Each row comes from the steps of one walk. Every step used is in the known rows, and no mark comes twice. Write the walk behind each row, first mark first.
In the rows, zero is written as 128.
Known rows
pufupup zana kade kulo bipifo mugesak: [128 114 126 104 100 162 156 133 109 152 123 122 113  63 101 109 156 148
 111  75 132 157 130 154  72 128  88 146 132 102 141 155 135 186 101 157
 137 139 111  76 119 135 116 103 124 107  86 116 132  99 157 145 146 113
 102 128 110 157 129  89]
vofogu kulo kade: [135  90 145 115 124 141 153 120 150 170 140 148  93 124 131  73 115 115
 140 146 134 122 129 139 186 148  93  91 115 134 156 141 120 109 140 159
 138 116  98 116 105 143 134 161 130 147 113 136 134 100 123  97 140 138
 105 146  94 113 152 126]
mugesak vofogu kulo kade guzivam: [121  92 111 107 100 179 142  99 131 173 138 181 127 141 172  87 139 158
 124 117 147 120 135 150 196  96 146 155 117 120  98 140 153 109 129 130
 113 107 147 107 118 104 170 146 162 129  93 137  74 137 118 128 103 177
 128 133  94 154 118  91]
kulo bipifo: [116 121 134 117 161  71 127 107 130 133 141 152 117 101 136  87  94  82
 143 148 132 135  97 154 125 154  82  92  95 120 175  63  97 115 150 149
 141 153  91 121 143 167  92 135 118 147 146 113 136  89 115 109 157 121
 126 147 110  92 154 156]
kade kulo: [134 117 131 161 188 120  98 119 126 121 113 124  96 135 138 160 117 108
 142 145 102 131 131 132 158 152  99  98 129 120 171 112 109 122 141 125
 110 152 101 145 121 153  75 142 124  89 142 123 126 135 168 125 152 132
 113 143 107 108 145 159]
mugesak vofogu: [101 136 124 121 156  90  72 106 112 116 106 119 166 131 174 146  93  95
 114 140 143 108 143 130 140 139 114  85  95 124 127 102 117 111 149 108
 127 135 128  90 161 138 116 178 145 105 122 137 155 122 131 128 151 157
 143 170  93 114 114 163]
guzivam pufupup zana: [136 146 128 129 154  97 103 146 139 151  85 123 133 145  86 160 104 103
 110 149 135 103 127 110 109 124  52 118 114 106  87 140 105 138 139 141
 135 135 119 169 165 114 133 118 132 137 162 135 169 113 157 102 108 111
 155 111 137  96 135 156]
bipifo mugesak: [148 108 133 101 168  90  79 128 127 132 125 130 173 136 136 144 149  93
 148 135 107  93 140 123 128 133  68  95 123 119 133 106 136 118 120 128
 140 114 117 105 124 180 123 141 101  55 158 111 139 104 130 152 187 108
 110 150 109  95 131 147]
bipifo mugesak vofogu kulo kade: [112  90 130  77  76 139  95 107 126 157 140 166 141  96 170 104 131 143
 140  89 125 112 169 136 172 131 105  97 110 122 103 168 162 114 113 138
 118  82 122  39 112 144 191 153 138  73 107 126 134  99 104 147 162 150
  99 139  68 128 105 124]
vofogu kulo: [169 109 160 139 146 125 137 131 163 126 130 148 116 140 153 117 133 110
 135 176 154 110 133 121 198 143 108  96 108 129 156 123 124 117 159 130
 148 124  90 109 120 138 115 155 139 109 105 151 150 111 146 120 159 147
 106 151 102  86 144 178]
bipifo mugesak kade: [108 127 143 107 148  96  88 128 113 120 138 108 198 130 148 129 131 104
 153 125 120  97 147 129  97 141 144 110 135 146 103 114 148 126 125  98
 140 113 146 127 140 150 141 152 104  79 129 118 149 127  89 161 164 113
 103 136 129 130 123 131]
bipifo mugesak kade zana: [146 117 136 135 169 130 117 120 105 103 117 118 184 134 132 156 150 145
 171 109 110 126 146 123  91 136 188 157 141 145 120 128 144 133 101  91
 158 110 147 129 136 144 149 131  80  67 183 114 142 133 117 185 146 103
 125  96 162 125 124 130]
zana kade: [123 153 148  91 139 108 121 128 111 118 126  91 145 151 126 126 119  76
 137 167 130 127 106 111 114 155 151  76 140 143 178  79 131 160 140  91
 165 147 116 104 128 144 128 202 153 132 122 105 162 108 151 132 145 129
 130 175 147 108 123 139]
kade kulo bipifo: [128 106 122 147 172  99 127 101 127 126 132 140  73 107 131 119 109 107
 137 109 114 149 116 162 123 168  89 118  89 121 167  99  98 115 150 166
  89 163  94 131 140 158  67 117 103 141 136 115 120 108 151 119 146 129
 110 118 116 115 164 147]
kulo vofogu mugesak kade zana: [134 146 106 170 129 153 150 138 123  67 139 134 125 116 105 133 100 157
 167 137 112 177 122 103 149 133 215 151 150 152 148 173  87 108 122 109
 142 117 152 168  81 111 128 111 129 181 173 174 116 168  91  86  84 111
 164  97 164 123 127 124]
pufupup zana kade: [145 131 145  83 122 136 120 154 124 136 118 104 169 130  99 116 119 119
 110 162 157 144 109 134  87 124 125  87 136 104 152 122 110 178 152 129
 187 129 117 122 130 128 140 180 159 158 107 147 174 114 149 102 121 132
 148 181 142 129 137 125]
mugesak kade kulo bipifo: [ 97 120 124 144 144  96 125 108  83 104 165 122  90  91 146 119  92 130
 130 106 144 144 125 159  95 171 156 148 109 147 148  92 111 138 144 139
  83 148 109 144 153 130  88 122 115 145 110 119 120 150 115 127 139 124
 123 123 115 156 156 129]
vofogu mugesak: [156 136 128 167 174  96 133 163 158 104 127 121 123 132 130 148 103 123
 145 170 125 130 135 105 151 124  85  97 142 122 162 113 107  70 148 125
 139 140 116 155 113 136 133 115 121 146 168 149 138 108 127  99 164 125
 149 153 138  74 132 168]
mugesak kade kulo: [114 128 126 176 162 113  99 127 101  98 131 108 121 134 160 167 121 128
 143 141 134 126 134 139 118 158 165 131 141 143 138 104 122 125 139 105
  94 142 113 157 139 133  87 150 108 104 108 140 124 174 146 129 137 139
 126 144 130 147 131 145]
bipifo mugesak vofogu: [108 138 122  98 139  97  49 110 104 116 117 135 184 126 174 159 130 125
 129 105 122 111 167 129 133 111  87  98 115 114 107 129 139 119 114 103
 127 109 144  67 144 159 136 151 132  53 129 108 147 108 124 168 176 135
 114 156  91 121 105 148]
zana kade guzivam: [132 136 127  95 146 156 147 122 147 138 124 120 155 181 123 112 158  99
 146 170 135 123  80 133 112  94 169 131 149 129 157  75 153 156 124 103
 160 151 134 137 110 115 138 170 151 125 122 102 126 112 124 151 116 137
 132 164 162 139 115 101]

Which walk is each row?
[152 146 125 135 155 147 122 131 159 167  78 130 143 171 101 137 153 121
 108 155 126  98 109 142 112  86  80 177 119 112  67 137 123 116 121 138
 139 136 161 215 146 105 131  90 139 148 177 119 119 126 156 133  75 104
 143  90 162 124 131 139]
kade guzivam pufupup zana
[107 150 123 132 103 108 131 155 129  76 154 140 133 108 130  96  86 135
 139 153 141 164 116 126 151 130 159 106 152 137 144 139  95  87 151 108
 120 118 137 158 102 110 114 120 135 191 144 181 123 162  78  64 114 130
 158 156 125 131 122 118]
kulo vofogu mugesak kade
[155 128 117  96 132 183 152 138 129 160  97 131 164 156  93 104 155 118
 106 154 153 136  93 141  81  82 156 146 150 111 127 113 132 174 127 115
 201 133 147 147 106  90 138 140 167 151 125 144 120 115 171 140  89 120
 144 165 162 152 138  82]
pufupup zana kade guzivam
[129 105 142  90 154  80 111 112 127 148 135 150 146 105 122  85 132  99
 144 104 111 121 125 149 114 155  57 107  84 127 143  82 135 112 109 146
 144 120 115  89 128 185 112 111  87  76 152  94 133  67 103 148 186 104
  98 121 120  92 146 140]
kulo bipifo mugesak
[113 173 134  91  82 161 153 140 115 123 104 102  81 139  67 151 115 118
  78 103 110 146 106 108 119 144 119 121 145 100 130 195  98 189 117 159
 104 132 110 136 124 107 118 121 165 182 115 133 132 166 181  89  55 118
 143 102 146 148 141 112]
guzivam pufupup zana kade kulo vofogu
[115  91 156 119  90 135 147 106 123 137 166 159 134  93 151  83 148 149
 141 102 146 107 149 152 133 145 154 144  97 144 108 120 165 124 128 132
 131  96 124  88 130 142 140 110  91 100  92 122 141 112  78 153 178 128
  69 115  98 139 130 132]
vofogu kulo bipifo mugesak kade
[131 115 150 139 123 117 110 116 137 121 125 153 118 122 192 133 108 117
  88 139 165 103 141 130 195 123 123  92  87 132 123 116 131 105 156 109
 143 111 108  76 137 132 137 171 152 103  89 151 149 133 138 134 154 182
 123 166  81 123 114 167]
mugesak vofogu kulo
[116 117 145 125  98 109 138 100 116 133 145 156 108  83 181 108 101 133
 103 115 166 120 131 136 178 131 114 122  68 135 129 100 130 117 160 142
 117 115 106  61 149 130 128 138 156 142  81 129 140 108 106 120 156 171
 114 152  71 127 133 149]
mugesak vofogu kulo bipifo
[114 104 140 153 149 123  86 126 111 110 148 110 150 116 139 170 152 138
 146  97 119 106 158 137 108 139 151 130 142 141 109 124 147 122 118 111
  98 120 138 133 130 146 116 126  91  54 126 120 128 156 124 178 164 120
 102 124 125 149 121 134]
bipifo mugesak kade kulo
[131 115 126 129 123 149 170 126 110 146 122 122  83  77  91 105 111 130
  93 111 154 177 112 159  83 143 113 130 119 102 165 119 102 182 125 160
 134 153 109 116 125 116 102 126 147 166  92 131 134 118 162 105 114 132
 130 136 133 152 146 101]
pufupup zana kade kulo bipifo
[122 170 136 131 109 133 160 136 112 142 112 105  72 106  79 147 124 138
  89 110 115 149 107 120  66 151 104 152 119 120 131 143 113 181 116 171
 105 147 116 132 168 115 120  98 137 176 119  94 148 120 169 120  91 120
 147  85 155 141 146 109]
guzivam pufupup zana kade kulo bipifo
[113 180 102 155  93 135 144 153 149 108 139 133 125 175 106 137 137 143
 143 144 100 124 105 115 150 103 174 176 164 158  91 150 127  86 119 109
  98 127 172 218 115  95 148  51 136 199 161 142  76 172  78  92  51 122
 157  76 175 131 108  91]
kulo vofogu mugesak kade guzivam pufupup
[128 179 131 100 139 135 134 136 148 148 113  95 132 211  94 157 170  88
 136 162  90  94  83  90 107 116 165 149 145 135 124  80 152 152 109 120
 136 151 149 162 147 130 162 138 141 147 152  72 124 128 141 167  98 117
 145 108 201 121 115 108]
zana kade guzivam pufupup
[132 141 113 209 165 116 121 165 133  83 149 108 105 118 142 175 131 162
 135 138 124 149 146 120 132 134 161 147 144 142 139 142 123  94 139 105
  90 158 138 179 116 109 108  98 116 139 138 162 116 172 111 115 127 128
 143 136 140 130 114 153]
vofogu mugesak kade kulo
[138 150 114 146  96 141 154 165 134  83 146 106  68 118 100 131 119 152
 140 141  95 187 109 100 164 150 145 102 179 112 207 154  99 141 128 126
 110 144 107 115  71 128  93 121 171 176 116 149 116 153 146  86  99 130
 153 152 142 126 116 111]
zana kade kulo vofogu mugesak
[164  96 145 118 126 120 166 104 152 150 145 173 122  99 150  86 154 119
 142 120 130 124 140 130 160 150  78 113  85 119 141 117 155 121 120 157
 140 106 107  76 111 166 130 108  98  82 105 120 127  82 106 139 187 119
  67 122  88  93 146 145]
vofogu kulo bipifo mugesak
[119 136 115 114 112 153 113 147 137 162 101 127 187 156 108 152 187 150
 125 115 131  81 138 146  59  68 139 201 138 124  12 148 164 138  92 119
 126 104 201 195 152  90 180  54  98 111 161 115 108 149 105 177  93  93
 131  68 166 164 109  94]
bipifo mugesak kade guzivam pufupup zana
[134  95 115 122  99 164 139  98 107 146 132 159 142 106 155 128 129 162
 154  64 111 133 171 103 153 100 138 140 122 130 111 201 157 113  87 144
 133  77 134  46 111 141 184 146 128  72 145 117 135 108 119 169 131 146
 116  93 101 141 117 112]
bipifo mugesak vofogu kulo kade zana
[147 137 125  99  94 178 136 143 111 125 110 107 105  97  86 101 116 122
  98 114 141 181  99 142 126 139 129 106 166  91 171 166  81 183 126 146
 135 130 106 116  85 121  84 154 169 167  91 176 124 142 186  67  78 119
 140 153 120 161 140  90]
pufupup zana kade kulo vofogu
[131 172 103 187 122 151 143 176 151 129 113 114 148 152 114 163 146 184
 109 152 129 111 133 122  82  55 150 209 149 134  45 166 132 101 123 112
 127 134 193 252 148  58 171  44 127 190 172 163  94 166 107 123  67 101
 179  87 199 137 114 105]
vofogu mugesak kade guzivam pufupup zana
[115 161 130 103  91 131 146 131 123 151 124 108 103  96  77 155 162 162
 101  77  98 140 133 123  48 146  82 160 127 103 108 163 135 189  86 170
 104 138 123 116 156 133 141  87 104 130 115  84 143 109 156 149 116  98
 109  65 152 136 133  97]
guzivam pufupup zana kade kulo bipifo mugesak
[122  84 137 119 102 162 170 103 143 165 157 170 156 118 152  77 194 159
 140 104 146 100 128 169 129 101 155 193 110 158 106 104 185 117 116 139
 131  97 153 134 107 139 148  73  91  94  86 113  82 111  73 165 140 124
  80 104 113 143 130  84]
vofogu kulo bipifo mugesak kade guzivam
[141 170 142 132 116 145 135 153 125 136  94  86  90 142  82 179 127 128
  90 130 112 135 121  99  87 135 106 138 143 104 115 161 121 182 120 139
 114 141 130 143 162 106 146 132 137 160 113 107 162 153 185 118  87 114
 151 100 167 131 127 136]
guzivam pufupup zana kade kulo
[109  99 140 101  97 134 117 105 127 158 151 156 110 104 176  94  96 122
 118 116 152 136 157 144 186 125 123  93 113 133 123 155 131  91 148 127
 128 103 115  64 142 122 157 184 161 135  90 144 135 116 114  98 138 163
 111 160  72 131 122 126]
mugesak vofogu kulo kade
[ 99 156 131 130 148 119 110 126 123 134 123 122 144 199 129 157 150  99
 147 155 118  77 113 118 112 123 186 176 143 158  74  97 151 111 123  94
 102 144 172 210 169 107 145 106 108 150 148  89 109 152 113 161  80 117
 140  91 173 140 110 117]
mugesak kade guzivam pufupup
[118 126 106 181 152 138 140 155 147 108 141 128 156 148 139 143 148 161
 149 171 124 128 127 132 123  76 192 175 150 157 122 118 138  73 141 100
 138 143 168 212 107  93 142  89 127 157 156 151  84 146  76 129 107 122
 147 142 155 130 112 113]
vofogu mugesak kade guzivam
[135 115 120 127 152 125 112 110 130 109 125 140  94 112 124 119 105  99
 126 115 108 149 109 127 179 174 104  95 129 112 181 138  92 126 130 152
  81 138  91 138 100 166  43 124 140 129 130 155 104 148 167  90 113 128
 127 123  90 133 146 145]
kade kulo vofogu
[130 113 121 133 114 163 153  94 112 138 137 149 101 118 151 130 103 156
 145  95 133 152 152 115 180 135 165 132 103 135 138 182 132 116 121 138
 125  93 124  79 124 114 152 167 147 131 128 139 138 127 124 127 115 157
 139 120 113 126 132 127]
mugesak vofogu kulo kade zana
[111 135 128 160 144  98 121 175 135  81 158 106 149 124 134 141 102 142
 148 171 136 141 139 120 130 122 150 120 143 150 138 125 113  80 154  88
 138 142 138 165 137 111 139 127 118 152 149 160 134 146  92 128 143 116
 159 168 145 123 120 157]
vofogu mugesak kade
